Each row comes from the steps of one walk. Every step used is in the known rows, and no mark comes twice. Write the walk behind each row, first mark first.
Known rows
metum > gume > mubidop > fada: -20.3	-13.5	3.8	-5.3	-5.6	14.5	-27.3	-21.5	-56.0	38.6	-34.7	-7.5	4.8	-41.3	11.0	-8.1	-7.7	-8.1	-9.0	-32.8	-28.4	29.5	-7.2	-9.5	-8.7
gidam > fada > mubidop > gume: -17.5	11.5	6.8	0.3	5.8	7.6	-29.7	-21.3	-19.5	27.2	-26.3	-25.8	8.5	-25.0	6.8	-4.4	-10.4	-7.1	-20.2	-32.7	-35.4	33.6	4.7	-6.0	-5.1
mogafiz > koso > gidam > fada > mubidop > gume > sevot: -7.0	-3.2	-22.7	-11.5	-5.9	3.9	-24.1	-1.6	2.3	43.6	-12.5	-9.1	11.4	-19.9	23.8	1.5	-11.4	-16.4	-41.8	-45.5	-26.5	45.6	14.5	-3.2	-7.6
sevot > gume > gidam > fada: -19.2	6.3	-49.5	2.1	-13.8	4.5	-19.3	-13.7	28.7	34.3	-48.1	-11.2	1.7	-30.3	-0.4	0.2	11.6	-13.2	1.7	-65.7	-21.5	28.9	16.5	-10.9	-8.9
mogafiz > koso > gidam > fada > mubidop: -7.2	18.1	-19.1	2.6	-9.5	-15.3	-30.3	-15.7	-4.1	24.3	-9.8	-4.0	20.2	0.5	8.2	-6.5	3.2	3.8	-30.4	-48.6	-28.6	35.0	1.4	-7.8	-2.5
mogafiz > metum > gume > gidam > koso: -17.7	2.0	-10.7	-4.6	-5.3	-5.7	-13.6	4.0	-1.0	42.9	-49.3	-1.8	-2.7	-23.7	14.2	2.3	-5.5	5.5	-26.2	-66.8	-21.9	30.4	5.4	-4.7	-14.9
fada > mubidop > gume > metum > mogafiz: -20.8	-8.4	59.6	2.6	3.0	-12.9	-19.3	-27.4	-30.1	42.7	-32.2	-24.3	5.0	-37.7	9.9	10.6	-25.8	-1.7	29.1	-48.8	-16.6	52.6	-14.7	-10.8	-10.5
sevot > gume > metum > mogafiz: -20.3	-5.5	37.7	5.9	-12.0	-15.5	-7.9	-26.4	0.4	47.3	-54.9	-17.7	5.9	-38.4	0.1	18.3	-11.5	-0.9	44.7	-60.7	-7.9	45.4	-5.5	-19.4	-8.8
koso > mogafiz > metum > gume: -11.8	4.2	84.8	8.1	-20.0	3.1	-14.6	-7.5	-51.2	38.7	-59.1	-27.3	15.2	-25.5	7.4	26.2	4.7	15.4	2.2	-73.9	-13.1	35.7	-13.7	-9.0	-0.2
liliv > sevot > gume > metum > mogafiz > mubidop > fada > gidam: -9.8	-20.1	12.2	-7.9	-7.4	-7.8	-23.6	-22.9	3.8	48.9	-13.7	-10.6	10.9	-34.4	16.7	-0.3	-15.8	-4.0	12.8	-40.1	-7.3	41.5	11.3	-23.8	-4.6
koso > gidam: -10.3	6.2	-2.2	8.8	-13.8	-9.9	3.6	-18.7	15.9	33.2	-28.8	-20.4	24.5	-0.1	9.3	10.1	-6.4	-3.4	-5.4	-27.4	-34.1	30.4	-2.7	-24.2	1.2
gume > mubidop: -22.0	-1.4	-30.1	6.5	-15.6	-5.6	-19.5	-40.2	-7.7	29.1	-33.6	-20.0	14.6	-30.4	10.0	-9.0	-25.8	-1.5	-4.8	-32.1	-36.0	46.7	0.5	-12.7	-3.1
fada > mubidop > gume > metum > mogafiz > koso > gidam: -4.6	10.0	31.4	-4.7	-10.5	-10.8	-11.0	-14.3	-21.1	45.9	-22.4	-7.4	20.9	-10.4	22.9	12.9	-13.9	4.4	1.6	-54.8	-17.0	41.1	-5.7	-9.7	-2.3
fada > gidam > koso > mogafiz > metum: -7.7	9.1	43.0	-6.1	-12.9	-21.8	-3.2	-4.1	5.7	35.3	-39.8	-16.1	13.1	3.2	16.4	16.7	-3.7	14.0	-39.4	-77.3	-16.8	37.6	17.2	-11.0	-2.4
koso > mogafiz > mubidop: -10.9	3.0	27.9	9.9	-19.2	-1.5	-7.9	-34.8	-56.6	24.4	-42.6	-22.1	28.2	-16.8	12.6	15.5	-22.5	9.3	-2.4	-28.2	-20.8	44.6	2.3	-16.0	-0.1
liliv > sevot > gume > metum: -14.2	5.5	5.1	3.7	-22.3	-5.2	-18.3	-35.8	67.2	42.0	-44.5	-20.5	2.8	-24.2	4.0	1.4	-12.9	-2.3	3.4	-71.8	-11.6	46.0	15.2	-23.3	4.9
sevot > gume > gidam > koso: -19.7	11.3	-60.0	-7.3	-6.1	-7.2	-5.9	-5.0	38.2	44.1	-55.4	-6.5	-1.3	-21.7	10.8	-2.5	-2.0	-7.2	-15.1	-50.0	-24.3	26.0	23.9	-16.3	-14.3
gume > mubidop > fada: -20.7	-11.8	-17.4	-7.4	-2.5	4.4	-21.0	-30.8	-23.5	33.8	-24.2	-5.7	5.4	-31.0	13.7	-12.8	-17.5	-10.1	-24.2	-26.5	-32.6	32.0	1.0	-10.1	-8.4
gume > mubidop > fada > gidam > koso > mogafiz > metum: -7.3	3.0	35.4	-14.9	-13.1	-12.8	-10.8	-7.3	-15.9	38.8	-28.0	-8.9	10.1	-1.3	20.3	7.6	-2.7	7.5	-42.0	-79.1	-16.1	38.0	20.6	-6.9	-3.1
fada > gidam > koso > mogafiz: -13.7	7.1	7.6	-7.2	-2.0	-21.7	-3.7	1.6	-6.4	32.0	-44.5	-21.3	15.9	-6.2	17.5	8.9	0.2	-2.7	-24.3	-46.7	-25.3	34.6	18.5	-27.0	-11.4
mogafiz > mubidop > gume > metum: -16.5	0.3	28.5	2.2	-10.8	10.8	-15.4	-41.0	-18.1	34.1	-46.4	-15.4	1.1	-28.6	11.6	4.5	-31.0	5.4	-8.5	-53.6	-21.7	49.7	14.0	-3.9	-3.5
liliv > sevot > gume > mubidop: -15.0	5.8	-35.5	3.7	-27.8	1.9	-25.4	-41.7	33.3	40.1	-30.6	-28.8	20.3	-34.4	9.2	-8.5	-18.8	-8.1	11.4	-42.2	-24.2	42.9	11.9	-24.0	9.5
gume > sevot > liliv: -17.1	-19.8	-12.1	3.9	-15.2	-2.8	4.6	-4.3	50.5	29.2	-70.0	-15.2	9.7	-25.7	6.6	9.0	-7.8	-10.8	-19.2	-20.6	-18.3	37.7	-3.3	-25.8	-6.1
mogafiz > mubidop: -14.6	-1.6	-7.4	13.0	-14.4	-2.7	-12.2	-41.9	-31.1	23.3	-38.0	-10.5	21.3	-24.2	7.8	4.3	-32.7	13.1	-11.1	-15.3	-28.3	41.3	-0.2	-11.2	-2.6
fada > mubidop: -19.5	9.3	-5.2	9.7	-0.9	-20.1	-25.2	-32.2	3.8	27.7	-20.8	-25.9	14.0	-14.6	7.8	-8.4	-16.3	5.3	-11.0	-18.5	-33.5	43.1	-10.1	-13.5	-4.0

Which walk is each row?
-0.6	7.9	16.4	-2.6	-24.0	-13.8	-7.5	-14.6	25.2	49.3	-27.4	-4.8	25.1	-13.4	19.3	16.6	-10.8	2.0	7.3	-66.2	-8.2	37.0	-0.3	-22.9	4.1
liliv > sevot > gume > metum > mogafiz > koso > gidam
-6.9	3.9	46.9	-13.4	-7.3	-15.9	-4.5	-0.2	-3.5	37.5	-34.8	-8.7	8.0	1.9	18.3	13.5	0.9	9.7	-47.5	-75.8	-15.3	31.7	17.6	-9.5	-5.4
mubidop > fada > gidam > koso > mogafiz > metum
-15.3	-1.6	5.2	-0.9	-2.5	-22.0	-13.4	-15.2	-18.5	35.1	-49.6	4.3	15.2	-40.2	20.2	12.2	-29.3	13.2	-12.3	-42.3	-17.7	35.2	-17.1	-8.8	-13.7
metum > mogafiz > koso
-18.1	1.6	-41.9	-6.3	5.8	-25.6	-9.7	-1.2	29.7	32.4	-36.9	-4.1	5.4	-13.4	13.0	-7.0	-11.5	2.1	-39.8	-33.0	-34.5	29.3	20.2	-22.2	-16.6
fada > gidam > koso
-6.0	11.9	-26.2	0.2	-14.5	-5.5	-14.1	-6.6	6.0	22.6	-32.6	8.7	18.6	-5.3	7.1	5.1	4.6	0.2	-40.3	-62.2	-28.5	24.4	8.7	-10.5	-4.3
mogafiz > koso > gidam > fada
-19.4	5.1	-13.9	7.1	-5.1	-5.3	-41.3	-14.6	-20.7	31.0	-19.7	-18.1	5.8	-27.0	4.0	-10.0	6.4	-3.5	0.3	-51.1	-25.6	41.1	-9.0	-4.6	-9.6
metum > gume > gidam > fada > mubidop
-12.3	5.6	41.1	1.5	-8.0	19.0	-8.3	-30.3	-63.0	31.1	-47.6	-32.1	22.1	-27.8	17.7	16.7	-25.7	-0.2	-3.6	-23.9	-26.5	38.1	9.0	-11.4	-0.7
koso > mogafiz > mubidop > gume
-14.8	11.2	16.6	-3.8	-4.3	-15.0	-0.6	-4.1	-16.7	28.2	-52.2	-17.8	16.1	-5.6	12.8	11.9	-4.2	-3.0	-30.0	-47.0	-26.4	31.6	11.7	-23.2	-9.6
gidam > koso > mogafiz
-12.0	-7.6	3.4	-12.7	-1.7	6.1	-10.9	-14.8	-55.9	35.4	-31.3	1.3	9.5	-17.4	21.5	1.6	-12.4	-6.3	-29.6	-32.6	-19.2	29.1	11.1	-9.7	-11.6
gume > gidam > koso > mogafiz > mubidop > fada
-8.8	-10.3	-0.4	-2.2	-13.6	11.2	-3.8	4.8	28.8	31.6	-48.4	-20.0	14.8	-13.4	6.9	7.8	6.9	-20.0	-17.6	-29.2	-19.5	34.6	5.7	-21.3	-1.0
koso > gidam > fada > mubidop > gume > sevot > liliv
-19.2	-15.3	-29.6	-9.2	0.3	-8.5	-22.8	-20.2	-0.2	38.7	-16.2	-13.5	6.2	-29.0	18.9	-14.5	-11.3	-7.6	-13.3	-26.7	-30.9	36.6	10.1	-17.4	-10.5
gume > mubidop > fada > gidam
-7.5	11.3	-0.3	2.9	-6.9	-20.7	-29.0	-13.0	-21.4	28.5	-7.6	-4.2	22.9	-7.3	7.8	0.2	1.0	2.7	-10.2	-48.1	-23.5	37.2	-8.6	-9.0	-5.1
metum > mogafiz > koso > gidam > fada > mubidop
-13.7	-11.7	-32.8	-11.1	-7.8	-4.3	-27.3	-21.5	29.6	46.1	-11.6	-19.5	10.9	-32.1	19.2	-14.4	-8.4	-13.1	-4.4	-32.9	-23.3	34.9	17.4	-26.4	-1.5
liliv > sevot > gume > mubidop > fada > gidam
-10.1	5.6	-15.7	7.3	-12.2	-4.6	-10.0	-10.7	10.1	22.0	-27.5	-6.6	18.7	-3.0	-1.7	5.7	8.0	-8.0	-21.6	-50.7	-33.1	26.0	6.2	-17.1	-2.8
koso > gidam > fada
-18.8	-14.6	-16.2	-7.2	8.0	-12.4	-15.3	-12.2	13.8	37.2	-24.9	-12.8	4.4	-26.4	16.7	-7.0	-7.6	-5.8	-20.2	-22.3	-29.9	28.8	6.2	-21.0	-13.5
mubidop > fada > gidam
-11.5	12.0	-2.6	-8.4	-13.3	-8.3	-7.6	-3.2	20.2	42.2	-41.9	-25.7	15.0	-13.1	20.3	8.7	0.1	-13.8	-9.8	-61.0	-15.1	33.9	18.3	-27.9	-3.9
liliv > sevot > gume > gidam > koso > mogafiz
-12.9	9.8	28.5	4.2	-12.9	-5.8	-38.0	-10.5	-34.7	33.3	-20.2	-23.3	9.7	-15.1	7.2	2.0	13.2	2.0	-2.3	-77.8	-16.0	44.8	-4.9	-0.5	-4.4
koso > mogafiz > metum > gume > gidam > fada > mubidop
-8.2	4.8	-1.0	-17.6	-10.6	-8.2	-16.1	-3.0	1.6	43.0	-27.9	-20.8	17.7	-13.2	21.5	-0.3	3.7	-14.5	-18.0	-55.3	-16.9	32.9	28.7	-31.2	-2.8
liliv > sevot > gume > mubidop > fada > gidam > koso > mogafiz
-10.0	4.8	66.1	-0.5	-14.5	-4.6	-15.1	7.2	-40.5	42.3	-53.2	-20.7	12.0	-19.6	11.2	20.7	9.4	14.7	-9.7	-77.6	-13.4	33.8	0.0	-11.8	-5.7
fada > gidam > koso > mogafiz > metum > gume
-13.1	-20.1	29.3	4.6	-22.8	6.2	-1.7	5.1	22.0	36.7	-76.1	-14.9	8.9	-29.7	4.8	18.6	2.2	-0.5	-12.6	-45.5	-8.2	36.4	-10.0	-17.9	-3.2
mogafiz > metum > gume > sevot > liliv
-15.1	-22.9	3.9	-4.7	4.2	-12.2	-16.6	-17.9	-33.4	39.4	-17.4	-8.0	13.1	-33.2	17.4	0.8	-18.7	0.3	2.1	-14.0	-20.9	35.6	-0.2	-18.6	-13.3
metum > mogafiz > mubidop > fada > gidam
-14.2	4.1	30.6	-6.6	-1.4	-15.7	-25.0	-21.1	-28.2	41.5	-40.5	-0.6	6.1	-38.0	23.1	6.9	-29.4	12.3	-8.1	-61.3	-12.3	46.9	-9.4	-0.7	-12.2
fada > mubidop > gume > metum > mogafiz > koso
-15.6	2.7	-46.7	1.9	-15.6	2.9	-26.2	-15.1	51.0	34.3	-32.6	-13.9	6.2	-31.8	3.6	-3.6	3.6	-16.5	-2.8	-66.5	-19.0	31.4	13.9	-16.9	-3.3
liliv > sevot > gume > gidam > fada
-14.3	-4.8	57.2	1.6	-2.3	-9.0	-18.6	-18.3	-32.0	41.1	-19.7	-18.0	10.5	-24.2	5.8	12.8	-9.8	-7.1	27.6	-62.0	-16.1	47.9	-7.9	-11.5	-8.0
koso > gidam > fada > mubidop > gume > metum > mogafiz
-10.4	-8.1	-15.4	-6.0	-3.7	5.2	-20.6	-5.1	5.2	42.9	-8.2	-21.2	11.9	-17.4	16.9	2.1	-9.2	-23.2	-27.4	-36.8	-30.2	47.1	12.5	-9.0	-6.6
koso > gidam > fada > mubidop > gume > sevot
-13.7	-5.8	-36.1	-13.5	7.8	-13.9	-12.8	-3.9	-6.2	33.7	-28.1	8.7	4.6	-14.1	16.5	-9.8	-14.1	1.5	-48.7	-25.0	-29.9	25.5	23.6	-16.7	-16.9
mogafiz > mubidop > fada > gidam > koso
-19.0	10.6	15.0	1.5	6.6	4.0	-22.3	-27.8	-16.8	33.9	-29.5	-34.7	10.6	-25.8	13.6	-2.8	-20.6	-3.3	-10.4	-17.2	-36.0	36.6	-1.0	-9.5	-3.5
fada > mubidop > gume
-14.9	-6.3	-21.4	-9.5	-11.9	10.4	-25.4	-31.5	9.4	41.9	-22.8	-12.2	9.8	-33.8	12.5	-11.9	-12.0	-15.5	-12.1	-34.1	-23.7	29.1	10.4	-19.7	1.5
liliv > sevot > gume > mubidop > fada
-8.9	-22.4	29.1	-15.4	-8.6	-1.9	-17.1	20.2	-21.7	54.7	-31.7	-7.4	3.0	-25.5	21.5	14.2	4.8	-7.9	-35.6	-70.7	-10.6	42.4	11.4	-9.0	-14.0
mubidop > fada > gidam > koso > mogafiz > metum > gume > sevot
-14.6	-15.9	-14.8	-4.8	0.7	-6.9	-17.5	-21.3	-14.6	35.4	-19.8	-8.1	10.1	-25.9	17.6	-5.8	-15.4	1.4	-18.2	-14.8	-25.7	33.4	10.0	-16.7	-10.4
mogafiz > mubidop > fada > gidam
-7.8	10.5	10.8	1.4	-9.6	-21.2	-31.2	-16.9	-15.4	31.1	-8.8	-0.8	15.7	-5.6	7.0	-1.0	1.0	4.0	-8.4	-67.5	-17.7	45.4	-4.1	-6.4	-5.2
gume > metum > mogafiz > koso > gidam > fada > mubidop
-20.4	8.7	-37.0	-10.6	8.9	-4.4	-16.6	-6.0	6.9	39.9	-31.9	-11.8	-1.8	-20.4	20.5	-10.4	-16.3	-8.3	-29.9	-37.3	-33.2	32.3	14.7	-7.6	-16.0
fada > mubidop > gume > gidam > koso
-14.2	-13.3	-17.7	-13.5	10.8	-19.3	-12.0	-0.7	-24.2	37.7	-24.1	8.5	7.2	-21.9	15.9	-3.3	-17.0	0.0	-29.5	-24.2	-24.6	27.7	13.9	-18.4	-19.7
metum > mogafiz > mubidop > fada > gidam > koso
-5.8	10.5	29.8	-16.4	-20.0	-6.7	-8.9	-6.9	-5.9	45.2	-38.8	-12.5	10.5	-2.0	15.7	11.1	8.4	5.7	-27.1	-84.4	-10.4	33.4	30.5	-9.6	0.0
sevot > gume > mubidop > fada > gidam > koso > mogafiz > metum
